Each row comes from the steps of one path. Every step used is in the known rows, and no mark comes twice. Write the path behind each row, first mark first.
Known rows:
semul/filud: [-15, -24,  34,   5,  15,  28,  -8, -20, -20,   0, -15,   7, -12, -18, -15,
   4,  -6,   2,  18]
dalaf/gudas/semul/filud/duze: [  2, -25,   7,  37,   4, -19,  27,  -8,   6, -36,  -5, -24, -18,   4,  19,
  48,   2,   9, -31]
semul/filud/duze: [  6, -51,  -1,  24, -10,  -4,  24,  -6,  -1,  12,  -9,   6,  16, -15,  12,
  15, -24, -14,  -5]
vukiv/runesot/dalaf: [  9,   9, -12, -24,  36,   3, -11,  -9, -12,  18,  17, -22,  41,   9, -29,
  15,  14,  15,   7]
duze/filud/vukiv/runesot/dalaf: [ 19,  36, -27, -55, -54, -18,  11,  31,   1,  16, -14,   6,  -2,  34,   9,
 -20,  39, -27,   4]
vukiv/runesot/dalaf/gudas/semul/filud: [  5,  40,  28,   0,  52,  14, -12, -27, -27, -33,  -6, -58, -13,  38, -20,
  27,  69,  32, -26]
duze/filud: [-13,   8,  27, -42, -47,   0,  19,  -7,   8, -12, -18,  15, -35,  -8,  -2,
  27, -20, -17,  45]
vukiv/filud: [  4, -16,  12, -29, -23,  -6,  12, -17,  31, -15,  -4,  23, -29, -29,   0,
  26, -44, -31,  53]
runesot/dalaf/gudas/semul: [-12,   2,  -2,   7,  19, -10, -23,  14,  -5, -17,  28, -25,  13,  27, -14,
  40,  23,  45, -53]
runesot/vukiv/filud/semul/gudas/dalaf: [  7,  26, -19,  56, -11,  31,  -5,  17,  56,  31,   6,  27,  30,  22,  -2,
 -45,   4,  -3,  18]
filud/semul/nebi: [ 12, -18,   9, -20, -21,  -7,  33,   9, -15,  43,  37,  33,  49, -41, -35,
  37, -79,  -5,  52]
runesot/dalaf/gudas: [ 32, -29,  12,  43,  30,   6, -15,   8,   2,  -8,  11, -26,  13,  20, -42,
  25,  18,  20, -42]
fanap/vukiv: [  1, -45,  21, -44,  16, -27,  -8,  26,  67,  -9,  -3,  25,  43, -23, -24,
 -19, -34, -31,  47]
vukiv/filud/semul: [ -3, -11,  27, -39, -33,  -3,  25,  12,  30,   7,  17,  27, -39, -29,   6,
  31, -73, -13,  45]
semul/gudas/dalaf: [-32,  -2, -36,  51,  33,  28, -40, -41,  33,  -4,  30,  12,  54,  13, -27,
 -16,  18,  17,  19]
duze/filud/vukiv: [ -4,   1, -11, -35, -77, -19,  17,  37,  16,   3, -17,  42, -31,  -3,  18,
 -15, -11, -35,  21]
dalaf/gudas/semul: [-16,  -1,  16,   8,  22,  -9,  -2,  -8,  12, -44,  21, -12, -21, -11,  -9,
  52,  -6,  26,  -3]
filud/semul/gudas: [ -3, -12,  18,  10,  17,  15,  25, -39,  27,  -3,  42,   7,  -3, -23, -25,
  17, -28,  24,  34]
nebi/semul/filud/vukiv: [-24, -14,  -1,  -1,  -9,  11, -36,  11, -66,  29, -35,   2, -21, -17,  37,
 -73, -14,  -3, -50]
filud/vukiv: [ -1, -33, -32,   0, -20, -15,  -6,  39,  11,  16,  16,  44,  13, -25,   5,
 -21, -23, -12,   0]

Write each row's path:
[ 15,  -1, -31, -19,   7, -14,   6,  15,  13,   6,  14,  21,  11, -25,  -1,
 -12,  -5, -24,  34] : filud/vukiv/runesot
[ 23,  12,  -7,  19,  29, -19,  20, -12,  -9, -20,  -2, -59,  16,  41,   8,
  41,  48,  16, -49] : vukiv/runesot/dalaf/gudas/semul/filud/duze
[ 60,   0,   3,  43,  35,  10,  -6,  12,  -8,  -7, -23, -32,  -8,  35, -27,
 -28,  76, -12, -39] : semul/filud/vukiv/runesot/dalaf/gudas
[-39, -21, -15,  -7, -21, -20,  17,   1, -11,   0,   8,   7,  14,  -6,  42,
  33, -22,  12, -15] : gudas/semul/filud/duze
[-16,   1,   4,   2,  34,  10, -20, -82, -26,  -7,  -1, -29,  -7, -27,   0,
 -26, -20,  19,  -4] : nebi/semul/gudas
[-14, -32,  -1,  11,  -2,  -5,  -6, -19, -56,  27, -32, -28,   2, -21,  44,
 -20, -47,   0, -49] : nebi/semul/filud/duze
[ 25,   1,  25,  -1, -34,   6,  30,  52,  26,  39,  -9,  35, -14, -21,  10,
  -4, -48, -13,  23] : runesot/vukiv/filud/semul
[-52,  18, -35,  36,  39,  28, -67, -55, -22,  10,   8, -22,  40,   7,   3,
 -52,  -5,  32, -25] : nebi/semul/gudas/dalaf
[ 13,  36,  -8, -54, -51, -19,  33,   9,  19,  -9, -21,  18, -36,  -4,  14,
  -6,  10, -44,  52] : duze/filud/vukiv/runesot
[ 55,   4,  14,  -7, -55,  -6,  52,  39,   9,  59,  -7,  47,  32, -30, -15,
   6, -67, -43,  59] : runesot/vukiv/filud/semul/nebi
[-18,   2,  44,  21,  28,  12,  -2, -24, -12, -45, -10, -22, -43,   2,  -6,
  35,  23,  22,  -8] : dalaf/gudas/semul/filud
[-19,  15, -15,  18, -10,  20,  -8, -24,  61,   0,  33,  22,   5,  10,  -7,
  -8, -19,  -4,  42] : vukiv/filud/semul/gudas/dalaf
[ -2,  -3, -11,  28,  -5,  -4, -26,  43, -18,  -8,  -1,  -6,  -7,  44,   9,
 -20,  63,  22, -81] : runesot/dalaf/gudas/semul/filud/vukiv
[-25,  36, -32, -38,  -2,  -5, -23,  24, -36,  16,   8,  -1,  22,  34,  23,
 -27,  61,  19, -31] : gudas/semul/filud/vukiv/runesot/dalaf
[ 38,  22,   5,  25,  41,  11, -33,  -1, -64,  10, -42, -63, -21,  30,   4,
 -62,  54,   2, -85] : nebi/semul/filud/vukiv/runesot/dalaf/gudas
[ 12,  31,   8,   7,  27,  -5,   9,  -4,  -1, -43, -11, -17, -42,   7,   6,
   2,  49,  -6,   1] : dalaf/gudas/semul/filud/vukiv/runesot
[-29,  34, -13, -40,   2,  -5,  -1,   3, -18,  -9,  -1,  13,  -9,  -4,  28,
 -13,  28,   0,  18] : gudas/semul/filud/vukiv/runesot
